In the rows, 128 means zero.
Known rows, with every step that occurs
P, S: [141 147 125 151 108 143 106 127 133 148 128 113 122  95 119 156 134  90
  90 136  73 150 155 134]
S, P, M: [151 159 127 184 127 183 131 135 125 104 143 129  98 106 127 164 113 108
 116 165  58 135 165 146]
N, U: [149 145 129 171  97 185 133 119 169 135 129 110 131 106  99 179 132  93
  93 126  84 149 157 111]
U, P, S, V, M: [154 162 117 169 137 109 126 144 153 160 122 117  95 105 135 153  59 105
 103 140  75 172 188 147]
U, V, M, P, S: [128 183 104 158 101  94 103 136 151 131 113 109 118 110 136 161  87 115
  81 141  77 160 167 151]
P, S, V: [149 148 138 175 126 141 118 130 151 156 128 114 112  89 123 153 131  94
 111 151  76 165 184 135]
M, N: [146 157 143 173 107 175 123 128 130 160 119 129 114  96 101 164 124  77
  94 137  89 135 141 121]
M, N, U, P, S, V: [141 149 160 169 144  99 132 122 172 191  99 126 133  90 123 170  86  81
 119 122 113 172 173 119]
V, M, N, U: [154 148 120 166  96 176 148 120 155 192 117 128 141 114 121 178  98  87
  83 129 107 143 154 112]
S, N, M, P: [155 180 124 188  76 183 109 151  90  77 114 117 108 102 119 179 147  99
  82 155  40 177 160 112]
S, P, M, N, U: [148 150 145 177 129 176 147 115 140 155 121 142 135 104 132 183 111  95
 120 154  99 136 160 125]
S, V, U, P, M: [166 172 145 220 135 154 142 126 156  82 141 125 107 117 129 155  69 117
 118 123  72 146 168 159]
V, S, P, M, N: [149 158 131 177 136 178 158 132 111 120 119 147 120 101 146 166 118  88
 108 166  84 135 157 142]
V, S, P, M, N, U: [151 150 132 172 131 175 172 118 140 133 115 144 150 104 148 183 122  91
 110 155 100 143 164 128]
N, S: [145 147 117 166  97 187 164 140 125 136 141 110 138  85 112 173 128  83
  84 142  44 150 158 122]
M, P: [150 182 131 176  89 174 112 133 138  67 124 110 110  97  97 169 128  93
  91 148  51 146 145 130]
V, S, N, M, P: [156 181 109 181  77 185 134 154  88  56 106 120 121 103 135 180 157  94
  71 156  40 183 164 111]
U, P, M: [148 165 129 198 123 152 106 132 141  95 135 127  98 112 117 157  74 101
  92 121  67 139 157 155]
P, M, N, U, V, S: [131 151 130 202 118 132 148 114 174 158 108 140 150 115 142 174 107  93
  84 116 132 143 167 133]
E, S, N: [144 142 148 171 101 196 139 154 109 140 154 134 108 122 106 174 114 119
  99 143  88 139 159 125]
N, S, V: [153 148 128 191 115 185 178 146 144 145 143 111 126  77 117 170 123  86
 104 156  47 164 184 122]
E, S: [156 147 138 171 105 190 159 146 146 133 151 116 124 124 102 173 123 115
  98 146  81 115 149 121]
M, N, S, V: [151 149 144 187 120 177 180 141 131 184 126 127 135  72 120 172 115  70
 109 154  71 159 173 114]
P, M, N, U, V: [128 151 143 206 117 134 122 108 174 181 114 138 137 115 126 173  96  97
  95 115 132 137 164 132]
S, V: [159 155 139 202 118 183 137 141 158 130 133 115  93  95 101 159 124  96
 112 152  70 156 178 126]
N, M, P, S, V: [167 173 124 188 107 134 132 141 139 109 107 102 130  89 143 169 156  97
 103 171  39 176 184 113]
V, U: [157 160 132 172 100 187 140 123 138  98 141 108 126 113 106 163 130 105
  95 126  67 133 133 133]

Rows
[159 179 148 170 111 138 135 120 144  79 127 105 139  94 132 161 129 108
 116 149  61 165 162 145]	M, P, S, V, U
[132 161 119 184 111 133 127 140 150 199 115 131 101 115 116 162  80 100
  82 131 111 139 156 131]	U, V, M, N
[145 166 145 198 127 142 108 128 131 133 118 143 107 107 121 159  67  84
  94 121  92 132 144 148]	U, P, M, N
[148 158 145 183 133 174 134 129 113 143 126 143 107 100 131 166 106  92
 118 164  81 128 153 139]	S, P, M, N
[128 152 129 185 109 142 127 125 192 152 123 109 119 113  97 175 119 106
  93 117 103 151 167 118]	N, U, V
[159 171 111 162  89 135 117 134 120  97 107 102 141  97 140 170 163  92
  83 157  40 161 157 114]	N, M, P, S
[108 169 144 155  97  96  81 123 143 128 108 121 130  99 121 179 112 108
  93 121  99 189 173 133]	M, P, S, N, U, V
[142 146 134 162 105 178 170 135 111 175 124 126 150  78 115 174 122  67
  87 142  67 142 144 115]	M, N, S
[134 156 144 171 108 154 106 134 136 122 121 126 103 110  96 180  81  99
  95 107  88 178 162 121]	S, N, U, P
[150 155 141 198 109 178 114 119 126 152 128 141 123 103 126 159 109  83
  91 138  96 126 148 141]	P, M, N
[150 171 136 170 116 154 134 129 143  84 133 111 112 119  99 164  89 106
  99 110  65 139 132 139]	V, U, P
[174 147 127 194 119 189 187 159 159 163 154 122 109 132 125 172  89 129
 107 165  86 132 186 128]	E, S, V, M
[129 153 110 171 110 137 171 144 134 214 121 128 139 101 130 173  77  90
  74 136  89 148 163 127]	U, V, M, N, S
[156 146 144 211 125 178 172 129 127 174 134 141 143  79 144 166 100  78
 106 154  76 150 183 137]	P, M, N, S, V
[139 155 123 170  96 191 123 145 100 103 128 132 103 103 116 165 129  94
  80 136  76 172 163 131]	V, S, N
[140 158 130 186 112 160 123 127 128  89 125 141 122 116 136 174  78 101
  83 106  95 178 177 146]	V, S, N, U, P, M
[142 174 130 150  96 135  98 125 130  93 117 107 130  89 120 163 133  92
  93 146  57 156 148 139]	M, P, S
[127 156 148 192 140 133 140 122 165 175 112 141 124 110 129 180  95 106
 120 143 119 139 170 132]	S, P, M, N, U, V
[149 156 130 194 117 151 118 119 168 109 129 124 124 117 118 173  77 102
  94 109  88 146 165 139]	N, U, P, M
[135 187 111 194  89 141 129 159 112  75 102 118 111 109 131 178 142 105
  72 146  59 185 173 119]	U, V, S, N, M, P
[129 173 141 148  89 140  79 133  93  99 120 123 114  87 122 165 124  96
  90 141  64 178 158 143]	M, P, S, N
[134 161 105 194 102 149 136 159 114 128 111 123 103 117 131 169 144 104
  72 137  76 181 178 115]	U, V, S, N, M
[130 166 117 168 138 140 157 152 149 113 121 118  96 109 114 168 125 109
 108 159  76 152 168 135]	U, V, S, P
[116 151 141 184 103 147 106 133 156 158 125 125 106 112  99 179 106 110
  94 112 109 174 175 122]	S, N, U, V
[156 150 119 165 132 109 140 130 181 173 117 113 123 109 138 170  63 107
 104 127  92 180 196 132]	N, U, P, S, V, M
[158 151 144 171 124 146 141 119 148 132 137 111 134 102 133 154 132 108
 116 138  78 156 167 140]	P, S, V, U
[127 146 136 150 102 149  85 133  96 152 130 128 107  95 122 158 127  95
  89 133  81 173 163 139]	P, S, N
[154 162 156 180 135 147 197 137 134 145 123 124 145  88 121 173  77  85
 113 127  68 157 152 127]	M, N, S, V, U, P
[134 163 103 186 108 143 125 144 161 159 131 113  92 124 113 160  84 114
  80 134  88 145 170 138]	U, V, M
[154 149 128 169 128 134 135 132 137 215 114 130 122  97 145 155  95  90
 101 154 102 162 179 134]	P, S, V, M, N
[151 173 143 176 113 133 115 132 150 103 118 110 117  83 125 161 127  95
 113 159  59 171 176 139]	M, P, S, V
[139 174 117 144  85 143  89 137  89 119 122 126 114 102 142 164  95 106
  78 145  65 181 168 150]	V, M, P, S, N
[134 165 116 192 142 142 147 142 147 100 130 131 101 114 140 163 107 116
 107 159  78 142 180 154]	U, V, S, P, M
